Each row comes from the steps of one walk. Every step used is in the known rows, and no mark comes twice. Write the walk behind each row, first mark first.
Known rows
pomirir zoka: [14 -5  2 15 -4  7 -3 -1  8  2 -6  1 -5  4 -7  3  9  7  0  8  5  2 -7 -3
  4  6  1 -2 -2 -9 -5  8 -4 -8  5]
lugu koma: [ 14  -4   6  -3  10   3   9   1  -2  -3  -7 -15 -10  12  -9 -22  -3  -8
   9   7  -1 -10   0 -11   8   0  -4  -3   4  -9  -9  -9   9   0   5]
koma gediri: [ -7   2 -11 -12  -2   0   8  -6   9  -4  20 -13  -1   5  -3 -10   0   6
  -9  16  -3  -2   8   5   2  -2   9   4   5 -11   5  -2   4  -5  -2]
pedu koma rigiz: [ -3  10  11   1   6  -8  -8  16  -8   6  10  -4   7  -5   4   2   7  -6
  -4  14  -5   3  21 -10   8  -1  12  -3  11 -13   1 -13   4  -6  -1]
zoka pomirir koma pedu: [  5 -20   1 -13  -3  -1  13 -29  -2  19   2   3 -17  14   3   1  16   7
  -7 -18 -11   6   1  -4  -5 -14  -9   6  11   4  12  19  -4   6   3]
sani zoka: [ 1  7  9 14  9 17 -4 -7 12  2 -9 -4  1 -8 -2  4 11  3  2 12 -6 -1 -7 -4
 -1  7  1  3  2  1 -7  7  1  2 -5]
gediri koma tafomo: [ -2   4   0 -23   9   9  -4  -4  20 -10   2 -10  -8  -2  -4  -2 -27  -2
   0   5 -15  -9  -4   2  -2  -4  14  -3  11   4   8  -4   4  16  -7]
tafomo koma pomirir zoka: [  1  13  -8  22  -4 -14   5 -13  16  14 -11  14   2   5  -9   2  -1  -5
   2  -7  18   0 -15  15  -1   2 -10 -11  -2  -9  -5  -1  -5  -1  -3]
pedu koma: [ 13  10  17 -11   9   1   2   6   2  -3  -4 -11  -2   1  -4  -7   4   0
   0   9   1  -3   7  -6   5  -2   3   2   9 -14  -8   2   8  -3 -15]
zoka gediri: [  1  -1  -9  -4 -11  10  -1   1  -1  -6  17 -16  -5  -1  -5   2   2  -3
   6  12  10 -10 -10  -8   0  -4   6  12 -10  -6 -10   1  -1  -2   1]
koma pomirir: [ -8   3  -1   0   5  -4   9  -7  13   5  12   9  -6   2   4   3  -2 -17
  -2   7   4  -9  -3  -5  10   3 -11  -5  -1  -7 -14  -9  -7  13  -9]
gediri zoka pomirir koma rigiz selokan: [  5  -1   0   0 -15 -10 -11   2 -21   3  -7  24  -9   5  16  13   4  -6
   0 -29  -4   7   4   2  -1   3  -1 -11   7   0  -7 -14 -20  -3  12]
gediri zoka pomirir koma: [ 25   5   2 -23  -1   0   9  -4 -10  -7 -21  10 -21  15  -2   8   4   1
   2 -23   0  12  -8  -1  -1  11 -15   4   5  -4  -8   6 -19   2   0]
tafomo koma rigiz selokan sani: [-26  -7   0  38   0  -3  -7  -3 -28   8   1   6   3 -12  12 -11  -4   4
   1   4  -2  -9   7  24  -5 -10   0  -7  -4   1  16 -11   9 -10   6]
lugu koma gediri zoka: [ 12  17  -4 -19  -4  -9   7  21  -6 -22 -13 -15  -2  14  -3 -15 -18 -12
   4   2  -2   7   0   4   1  14  -7  -3   5 -10   8  -3   0  -7   8]
pedu koma gediri: [  2  16   0 -24   3  -9   4   4  10  -6   9 -17   5   3  -3 -12  -1   2
  -7  11   1   8  15   1  -1  -4  11   4  14 -17   6  -2   9  -5 -13]
selokan sani zoka gediri koma: [-11   4  -1   0   8  19  -7   2  -4 -13  -9 -20   7 -14  11  10  -8   0
  15   2   0  11 -11   2 -21   5  -9  15  -5  11  11  20  13  13  -4]
selokan rigiz koma: [ 12  -3  15   5  25  10   4   9  18 -13   3  -3   0  -4 -12  -6  -3  12
 -13  19   1 -12  20 -13   7  -1  -2   1  -8   9 -17   4  14  -3  -7]
koma rigiz selokan sani zoka gediri: [-32 -10  -5  36 -15   0 -23   7 -28   7   3  -1  21 -32  25  15   5  -9
  11   8  -2  -2  -2   8 -12   0   9   3 -15  13  11   0   0   2   9]
gediri koma lugu: [-16   6  11  -4   7  16   7   4  15  -9   0   4  -1   8   0  -1 -10   7
  -7   0  -1   5 -17 -10   7   7  -4  -1   4   0   6   1   9  -1 -14]
selokan sani zoka gediri: [-12  -4  -2  16  -3   9  -3  -2 -13  -5  -9 -15   8 -21  10  10   8   1
  13  11   2   5 -11   3 -18   5  -5  19 -14  11   8  19   4   4   0]
rigiz koma gediri zoka: [  4  35  -3 -16  -4   2  -3  19  11 -22  -4 -12   5  14  -7  -7 -17   2
  -5  11   1  11   3  17   3  15   1   4   4   1   3   9   5  -7 -11]
lugu koma pedu: [ -1 -13  11  -3   3   3   4  -1  -5   3  -6 -12  -3  10  -3 -20   1  -7
   0   6 -12  -9  -1  -7   6  -8  -6  -3   8  -2  12   7  13   0  15]
pedu koma pomirir zoka gediri: [  7  12  -6  -5 -19 -27  -3  10   7   8  -7   0  12  -2  -1  17   4 -23
   8  -2  25   6 -11  -5  -2   4  -1  -1  -5 -10  -9   3  -9   3  -5]
sani zoka pomirir koma: [ 18  -5   2  -3  12   4   7 -28   5  12 -13   6 -10   4  -4   6  19   9
   7 -21  -4  11  -4  -4 -12   3  -4   6   7   2  -7   9  -8  10  -6]
zoka pomirir koma rigiz: [  4 -16  -5  -8   1 -14   8 -16 -14  17  15  10 -15   8   3   6  13   3
   0 -14  -6   9  15  -8  -1  -6  -1  -2  10  -4   0 -10 -10   1  12]
sani selokan: [  3   1   1   2  -1  22   0   0  -1   4   7   3  -3  -3  -9  -1  10   6
  12  -6   1  -3 -21  -6   7  -9  -1   5   0  -7  -7  -5  -6  -4  -7]
pedu koma lugu: [ -9  13  20   0   4  -2   8  13   4  -1 -10   4   7   5  -1  -3   6   1
  -5   6   1   4 -10 -11  11   8   3   4   1  -8   5   2   9  -8 -18]
koma pomirir zoka: [  1   0  -4  13  -4 -10   2  -6  16  10  -1  15   0   5   0   8   6 -12
  -2   2  11  -1 -11  -3   7  10  -9  -8  -4  -6  -8   1 -11   4   1]
zoka pomirir koma tafomo: [ 13 -11  -7 -24  -2 -14  11 -28   5  12  -5   2 -19   6  -8  -2  -1   3
   3 -15 -11  -3  -3   0  -9  -5   8   4   5   9   4  -3 -11  15  -1]
pomirir zoka gediri koma: [ 14   4  -7 -10 -10  14 -12   1  10  -6   2 -11   0   5  -7  13  -6   0
   7  -3  17   5 -14  -5  -8  -4   3   0  -1  -2  -4  11   1  -3   5]
selokan sani zoka: [ -8  -2   8  22  14  12   1  -4  -7  -2 -18  -6   4 -14  12   0   9   9
   2  15 -13   7  -5   3 -10  13 -11  11  -5   9  10  15   7   7  -4]
pomirir koma gediri: [  8  -8  -6 -24  -2  -7  16 -20  12  -1  19  -5  -3  20 -11  -4   3   7
  -4   1  -7  -3  13  10   0   1   8  -4   6  -9   4   3   4   8  -5]
lugu koma pomirir: [  3  -1   2  -2  12 -15  13   3   5   3  -4   2  -5  10  -3 -16  -9 -26
   9  -2   3  -7  -3  -7  11   3 -16 -12   2  -6 -12 -16   2  12   1]

Which walk is each row?
[-12 -30   9  18   0 -10  -4 -10 -26  12  11  12  -2  -2  13   4   6  -3
  -3  -4 -14 -11  19  11  -5  -2  -2 -14  -3   5   6  -4   6  12  12]
pomirir koma rigiz selokan sani
[  3  20 -18 -19 -13  -9   5   5  -5 -16  -6  -5  -5   4   8  -5  -7   4
  -3  -7   2  22  -5   2  -2   8  -3  12   6  -9  11  -1 -19 -12  -4]
koma gediri zoka pomirir
[-20   7  -1 -10  -9  13   2   8   9 -12   6  -5   6   5  -1   5 -10   2
   3  -3  11   3 -25 -12   5   3   1   6  -5   3   3   3   6  -4 -11]
zoka gediri koma lugu
[  1   4   7   4  25 -11   8  10  30  -4   3  12   4  -4  -5  -1  -6  -7
 -14  13   8 -12  15 -12  11   3 -14  -6  -8  11 -19   0  10  11 -11]
selokan rigiz koma pomirir
[ -9 -18   7  20   0  12  -4  -3 -18  -3  -2   1  -6  -7  14 -11  -1   7
  -5   7  -4 -13  -2  10   2  -5  -3   1  -8   2   0   2   5   2  -2]
rigiz selokan sani
[ -5  19  -7 -10   4   2   4  -3  19  -9  17 -15   5  10 -12 -19  -6  10
  -7  15   0   3  11  12   1   0  12   7   7   2   1   1  15  -2 -12]
rigiz koma gediri
[-17   3   0  27  -5   1 -10  -7 -11  11   9   7   1  -4   0  -5   0   0
  -2  -2   2 -15   7  14   2 -15  14 -16   2  -6  -2 -19   2 -12   4]
tafomo koma rigiz selokan
[ -9 -31   0  14  -2 -18   1 -15 -33  15   5  17  -8  -2  21  -1  10   5
   1 -19  -9   5  14   8 -10 -10  -8  -3   0   7   8  -9  -7   6  12]
zoka pomirir koma rigiz selokan sani
[ 18 -14  -1 -15   7  -3  15 -24  -3   9   3   4 -22  16  -5  -2  11   9
   0 -18   2   6   4  -7  -4  -6  -6   4   6  -4  -8   1  -9   5  -1]
zoka pomirir koma
[  0   1 -20   6 -21 -16  -3   0  11   9   3   8   7   0  -1  19   4 -18
   5   2  21   1 -20  -1   3   5  -5   1 -13  -3  -9   2 -14   3   2]
koma pomirir zoka gediri
[-24 -20   6  28  -3  -3 -12   5 -29   6  11   8   3 -16  23  -5   1   1
  -5  13 -11  -7  12   8   1  -5   3  -4  -4   4   9 -12   2   0  10]
koma rigiz selokan sani
[  8   2   3  -3   8   6  -2  11  21   0  -5   4   8 -18 -18  -4 -10   6
   2   5  -5 -18  -5  -3   0  -7  12   3 -12  23  -1  -1   4   6  -5]
sani selokan rigiz koma tafomo
[ 11   3   9   5  19  19   3  12  12  -1  -1   6   6 -10 -18  -4   7  12
  -1   0   5  -9   1 -10   7  -7  -3   5 -11  12 -17   5   9  -3  -8]
sani selokan rigiz koma
[ 12  -4 -11   6 -19   1  -8   1   2   2   2  -9   0   1  -8  14  11   0
   7   8  18  -2 -16  -7  -1   0   7   6 -12  -4  -7  10  -8 -10   6]
pomirir zoka gediri
[ 13  12  -4 -28  -5  -5  10  -3   5 -16  -2  -4  -4  17  -7   7  -6   0
  -5  -5  -7   7   4  13  -5  17  -3  -2   5 -10   7  10  -5   4  -2]
pomirir koma gediri zoka
[  4   4  -1 -10  16  -3  10   6  27 -15  15 -10  10   1 -10 -11  -7  14
 -21  22   1  -4  25  -3   4  -4   6   3  -4   6  -2   5  15  -7  -5]
selokan rigiz koma gediri
[ 12   3  -1  20   5  -7   1  11  24  11 -10  27  15  -9 -13  13   7  -4
  -1 -11  18   0 -12  -5   7   3 -14  -5 -13  11 -17   5  -1   3  -5]
sani selokan rigiz koma pomirir zoka
[  1 -20  10 -10   1   6   8 -23   7  12   8  -1 -10  15  -2   4  12   4
 -10   1 -18  -8   7   2   1  -7  -4  -2   5   2  11  22   7   9   4]
pomirir koma pedu
[ -7  -5 -12  12 -24   2 -32  11  -4   3  17   2  12  -7   9  19  -4 -10
   6  -8  14   2  -1   0  -2  -8  15 -13  -2   0  -4  -8  -3  -6  14]
pomirir zoka gediri koma rigiz selokan
[  2  30 -21 -12 -10 -10  12  -2  -3 -11 -14  -8  -9   8  -1  -8 -12  12
  -2 -17   9  21 -10  21  -9  -2  -6  12   8 -11  17  -1 -13 -20  -4]
tafomo koma gediri zoka pomirir
[ 11   1   0 -11  -4 -10   0   4 -21   1  -5  14 -11   7   9  19   6  -6
   1 -19  -6  19   8  -7  -1  12  -8  -1   6  -4   2  -5 -18   0  13]
gediri zoka pomirir koma rigiz
[-15 -26   8  25   3 -13  -6  13 -36   5  -3   1   6  -6  15 -19  -5 -11
   6   3 -11  -6  12   3   2  -4  -4 -10  -2   3   9 -19  13  -2  20]
lugu koma rigiz selokan sani
[ 10  -7   0 -12   5  -9   4   2   2  -2 -13 -15  -4   3 -14 -21 -19 -14
  10   8 -13 -20  -5  -2   1   0  11  -4   2   4   7 -13   4   8  10]
lugu koma tafomo
[-15  -8   3  21  -5   5 -16   0 -12   8  19  11   4  -6  12   0   3  -5
  -5   9  -6 -12   8  -2  13  -8  13 -13   2  -6  -7 -20  -1  -5   7]
koma rigiz selokan
[-15  -8  -4  28 -12  13 -17  -4 -15   0  -9  -5   8 -22  14   7   6  -2
  12   1   4  -8 -16   8 -13  -2   3   6 -17  14   0  10   2   5  -3]
rigiz selokan sani zoka gediri
[ 12  31  -7 -30  -8 -20   5  17  -7 -12 -18  -9   1   4  11  -3  -7   1
  -3 -12   5  28   2   1  -5   6   0  11  14 -15  11   2 -14 -14 -12]
pedu koma gediri zoka pomirir
[ -9  -2  16  17  17   6  11  14  21  -8  -6   9  12  -5 -10  -6   1  14
 -18  18   3  -9  -1 -15  13  11  -6   3 -15  16  -6  10  16 -10 -13]
selokan rigiz koma lugu
[ -1  -6  11   7   8  18   0   8  12   7  -1   6  11 -11  -8  -1   9  12
  -9   1  -6  -5  -1  -8   6 -15  -7   5  -4  17   7  21   9  -6  -3]
sani selokan rigiz koma pedu
[  2 -21  -3   6  -9 -11  -4 -22 -16  20  14  20 -10   6   6   5  13   0
  -5 -25  -2   0  14   0   0 -13   9 -12   6   0  -7 -18 -13   1   8]
zoka pomirir koma rigiz selokan
[ -6 -13   5  16  -2  -7 -11   9 -19   7   5   4   3   2   3 -17  -4 -16
   1  -1  -5 -14  11  -4  12  -8   7 -17   4  -5  -7 -30   5  -4  18]
lugu koma rigiz selokan
[  0  23  -9 -16  -8   1   1  10   2 -21  -1  -5   0   7   3   0 -14  -2
  -6  10  -4   9  -3   8   3  16  -1   4   4 -10   9   1  -9  -6  -1]
koma gediri zoka
[-17   0   0  13  -2  21 -19  -3  -7  -8 -10  -7  10 -19  16   6  -8  -4
  13  -9   6   1 -13  11 -21  -3  -2   2  -6  14   3  11   9  14  -6]
rigiz selokan sani zoka gediri koma
[ 18   2  -3 -29  -8 -12   7  -8  -3  -3 -26   5 -19   7  -3  10 -14  -5
   4 -22 -11   4 -10   5 -11  10   2   3   4  12   6   2 -20  11   3]
gediri zoka pomirir koma tafomo
[-14  13  -5   0  -3  13 -20   7   2  -3  12 -13  14 -16   8  23  -6  -8
   9   4  -1  11   2  -9 -11   1   8   1   5   5   5  -2   5   5   6]
sani zoka gediri koma rigiz
[  1 -15   4  -1   6  -5   3 -10  -9  11  20   8  -2   7  -4  14   7  -3
  -3   4 -15  -5  19   0   3   1   4  -9   5  -6  -2  -6  -1   6  13]
pomirir koma rigiz
[ 10 -12   4   4  15  18   6  10   4   0   3   6   0 -15 -10   8  10  10
  -1  -3   0 -11  -2 -19   8 -10  -7   2 -13  -2 -11  -1  -7  -6   0]
sani selokan rigiz
[  6  35 -13 -17  -8  -5   3   9   3 -15 -10  -8  -1  14   0 -13 -11  10
  -4  -8   6  25  -1   9  -3  10  -2  14  10   5   5   3  -5  -9 -12]
rigiz koma gediri zoka pomirir
[  2   8  -7  -8  11   5   4   9  21  -4  14  -1  16  -7 -16  -6   2  15
  -5   1   6   0   3   1   3 -10   5   4  -6   5   0   3   7  -6  -8]
sani selokan rigiz koma gediri
